What can hang from each mark:
dizubok: gibu gugu tave
tave: loso
loso: kazib zimefof
fibon: gedin kazib
zimefof: gedin loso
gedin: zimefof
gibu: dizubok gufu
kazib: fibon loso

Each row was made from one small tree. The marks that hang from a mark follow it in brackets, in alphabetical order. Every link used is in the known rows. Write each row's tree.
Known rows:
fibon(gedin(zimefof(loso)) kazib): [-0.79  0.92 -1.46  2.21 -2.05  0.32 -6.87  1.70  0.82 -0.17 -2.28  1.22
 -1.11 -3.11  0.35  3.93  1.36  0.77  4.26  1.82]
gibu(dizubok(gugu tave(loso(kazib(fibon)))) gufu): [-2.22 -1.92 -1.62  0.30 -2.50  2.54 -0.49 -3.31 -2.18  1.16  1.47 -4.49
 -2.48  1.14  1.82  2.75 -0.51  3.24 -0.52 -0.55]
gibu(dizubok(gugu tave(loso)) gufu): [-1.08 -2.70 -0.62  0.61 -2.96  1.18  0.31 -3.70 -1.99  0.70  1.01 -4.05
 -2.26  1.19  2.15  2.06 -1.47  3.45 -0.98 -0.81]
fibon(gedin kazib(loso)): [-1.58 -1.45 -2.07  1.56 -2.82  3.01 -5.27  0.07 -0.25 -1.32 -1.45  0.06
 -0.51 -3.73 -1.39  3.63  1.29  0.71  5.60  0.74]
fibon(gedin(zimefof) kazib(loso)): [-1.56  0.04 -1.50  2.04 -2.30  1.44 -6.65  0.43  0.23 -0.71 -1.87  1.46
 -0.68 -2.67 -0.23  4.14  0.19  0.28  5.23  1.75]
fibon(kazib(loso)): [-1.81  0.27 -0.91 -0.03 -0.99  3.06 -3.06 -0.73  0.73  1.06  0.35 -1.37
 -0.18 -2.21 -2.09  2.09  1.03  1.36  3.69  0.65]
tave(loso(kazib zimefof)): [-2.20  1.14 -3.71  0.81 -0.20  2.86 -3.68 -2.89  0.39 -1.06  1.40  0.78
 -1.95 -1.31  1.73  2.77 -2.46  1.39  0.62  0.85]
gibu(dizubok(tave) gufu): [-1.53 -1.01 -0.18  1.26 -1.71 -0.19  2.29 -2.31 -1.25  1.18  1.03 -5.12
 -1.22  1.14  0.86  1.40  2.09  3.90 -0.18 -0.78]
gibu(dizubok): [-1.24  1.36  0.07  0.83 -0.51 -1.59  0.39 -0.42 -0.56  0.45  0.26 -1.67
 -0.78 -1.08  1.88 -0.10  1.10  1.93 -0.48 -1.34]
dizubok(gibu gugu tave(loso(zimefof))): [-0.09 -1.70 -1.73  1.14 -3.95  7.13 -5.15  0.08  0.95 -4.73  2.87 -0.75
 -3.55 -3.15 -0.13  1.79 -6.48  1.82 -1.88  2.07]
loso(kazib(fibon)): [-2.80  1.98 -2.38 -0.90  0.99  3.38 -2.05  0.56  0.10  1.12  0.77 -1.18
 -0.73 -0.17 -1.17  1.49  2.60 -0.55  1.40  0.84]
zimefof(gedin loso(kazib)): [-4.39  0.42 -2.60 -0.22 -0.59  4.29  0.84  3.00  0.81  4.96 -0.83 -2.29
 -0.85 -3.01  0.53  1.67  3.55  1.33  3.96  2.68]
tave(loso(kazib)): [-1.18  0.14 -2.19  0.04 -0.33  1.24 -3.40 -1.73  0.82 -0.31 -0.22  1.63
 -1.29 -0.86  0.94  2.08 -3.07  0.47  0.59  1.34]
gedin(zimefof(loso)): [-1.59  2.25  0.21  0.72  0.32 -1.36 -2.48  2.02  1.28  1.67  0.00  1.06
 -1.06 -0.51  2.18  1.26  0.14 -0.05 -0.26  1.87]
dizubok(gibu gugu): [ 0.17 -0.10  0.53 -1.10 -2.10  3.88 -2.81 -0.50  0.36 -1.61 -0.05 -0.19
 -2.31 -1.59  0.02 -0.87 -3.10  0.51 -1.50  2.09]
gibu(dizubok(tave)): [-0.89  0.16 -0.25  1.70 -1.61 -0.22  0.16  1.20  0.15 -1.00  1.30 -2.83
 -0.96 -1.73  0.35  0.69  0.55  2.09 -0.73 -1.39]
loso(kazib zimefof(gedin)): [-3.87  2.34 -4.09  0.55  0.27  5.32  0.18 -1.43  0.12  1.80  0.78 -2.34
 -1.11 -0.96  0.31  1.95  2.56  1.49  3.13  1.38]
gibu(dizubok(gugu tave) gufu): [-1.02 -2.24 -0.02  0.33 -2.72  1.12  1.56 -3.13 -1.93  1.07  0.73 -5.20
 -1.82  1.56  1.13  1.30  0.60  3.14 -0.93 -1.14]
loso(zimefof): [-1.55  1.41 -2.20  1.08  0.15  2.32 -0.34 -1.67 -0.67 -1.08  2.32 -1.21
 -0.92 -0.62  1.22  0.97  0.80  1.30  0.19 -0.57]
kazib(fibon): [-1.73  0.77 -1.53 -0.19  1.05  2.61 -1.07  1.97 -1.97  0.71  2.44 -0.22
 -0.09  0.24  0.62  1.28  1.06 -0.45  0.43 -0.26]

Write each row's tree:
[-0.89 -1.04 -2.36  0.73 -3.84  7.89 -5.82 -0.30  1.72 -4.36  2.40 -1.20
 -3.85 -3.30 -0.94  2.06 -5.57  1.68 -1.38  2.63] => dizubok(gibu gugu tave(loso(kazib zimefof)))
[-0.76 -1.44 -1.79  0.19 -3.56  7.69 -6.08  1.12  1.35 -3.59  2.12 -0.75
 -3.46 -2.87 -1.31  2.05 -5.64  0.88 -1.35  2.84] => dizubok(gibu gugu tave(loso(kazib(fibon))))
[-4.38  3.38 -4.58  0.16  1.14  5.77 -2.36 -1.05 -0.58 -0.05  3.13 -2.35
 -1.64 -0.77  0.01  2.54  3.41  0.81  1.56  0.18] => loso(kazib(fibon) zimefof)
[-1.37 -1.11  0.18 -0.57 -1.58 -0.29  1.88 -4.68 -2.64  2.50 -0.27 -4.04
 -1.69  2.03  2.70  0.54  1.13  2.97 -0.67 -1.05] => gibu(dizubok(gugu) gufu)
[-0.58 -2.59 -1.68  0.90 -4.00  7.19 -3.69 -2.27 -0.03 -3.16  2.71 -2.38
 -3.68 -1.25  0.21  2.35 -5.47  3.00 -1.57  2.51] => dizubok(gibu(gufu) gugu tave(loso(zimefof)))
[-1.57 -0.22 -3.15  1.61 -0.39  2.77 -1.54 -1.64 -1.13  0.19  1.65  1.37
 -1.11 -1.09  3.42  2.61 -3.93  1.81  1.22  0.92] => tave(loso(zimefof(gedin)))
[-2.28  0.65 -2.23  1.27 -0.06  1.95 -3.78  3.43 -1.94 -0.03  1.19  1.29
 -0.82 -1.03  2.11  3.01  1.35 -0.89  1.68  0.71] => kazib(fibon(gedin(zimefof(loso))))
[-2.66  1.89 -2.71  0.06  0.28  2.65 -3.73  1.12 -0.12  0.23 -0.32  0.21
 -1.04 -0.40 -0.28  2.58  2.20 -1.05  2.15  1.36] => loso(kazib(fibon(gedin(zimefof))))
[-2.36  2.97 -0.45  0.23  0.43 -0.62 -3.18  1.62  2.06  2.00 -0.44  0.52
 -1.34 -0.62  1.38  1.55  1.04 -0.16  0.29  2.37] => gedin(zimefof(loso(kazib)))
[-0.89 -0.22 -0.82  2.02 -1.86 -0.21 -1.20  0.56  0.13 -1.31  1.50 -1.69
 -1.36 -1.98  1.37  1.42 -1.64  2.46 -0.82 -1.09] => gibu(dizubok(tave(loso)))
[-3.60  1.14 -4.81  0.97  0.24  5.14 -2.98 -1.27 -1.04  0.98  2.19  0.59
 -1.67 -1.17  2.55  3.70 -2.03  1.47  2.20  1.48] => tave(loso(kazib(fibon) zimefof(gedin)))
[-1.49  0.57 -1.95  1.24  0.09  1.51 -3.51  2.72 -2.21 -0.52  0.92  1.78
 -0.45 -0.14  1.96  2.71  0.43 -1.19  1.52  0.53] => kazib(fibon(gedin(zimefof)))
[-0.45 -1.01 -0.05  0.65 -2.66  1.07 -0.55  0.22 -0.53 -1.07  0.98 -2.85
 -1.62 -1.34  0.63  0.49 -0.96  1.35 -1.42 -1.80] => gibu(dizubok(gugu tave))
[-1.42  0.37 -1.46  1.81 -1.60 -0.47 -4.40  1.98  0.55 -1.01 -2.14  1.78
 -1.31 -1.91  1.60  2.67  0.98 -0.74  2.11  1.73] => fibon(gedin(zimefof(loso(kazib))))
[-4.19 -0.56 -2.59  0.79 -0.73  5.04  0.73 -0.72 -1.10  1.02  2.39 -1.64
 -0.48 -1.77  1.07  1.69  0.50  1.17  3.21  0.62] => kazib(loso(zimefof(gedin)))
[-4.12 -1.68 -2.97  0.71 -1.02  5.06 -2.81  2.16 -2.76 -0.70  2.41  0.10
 -0.49 -2.14  0.75  3.19  1.23 -0.92  3.52  0.16] => kazib(fibon(gedin) loso)
[ 0.17 -3.22 -0.63  0.33 -4.10  6.09 -3.46 -1.49  0.31 -2.65  1.50 -1.78
 -3.23 -0.82 -0.36  1.87 -5.88  2.34 -1.69  2.88] => dizubok(gibu(gufu) gugu tave(loso))
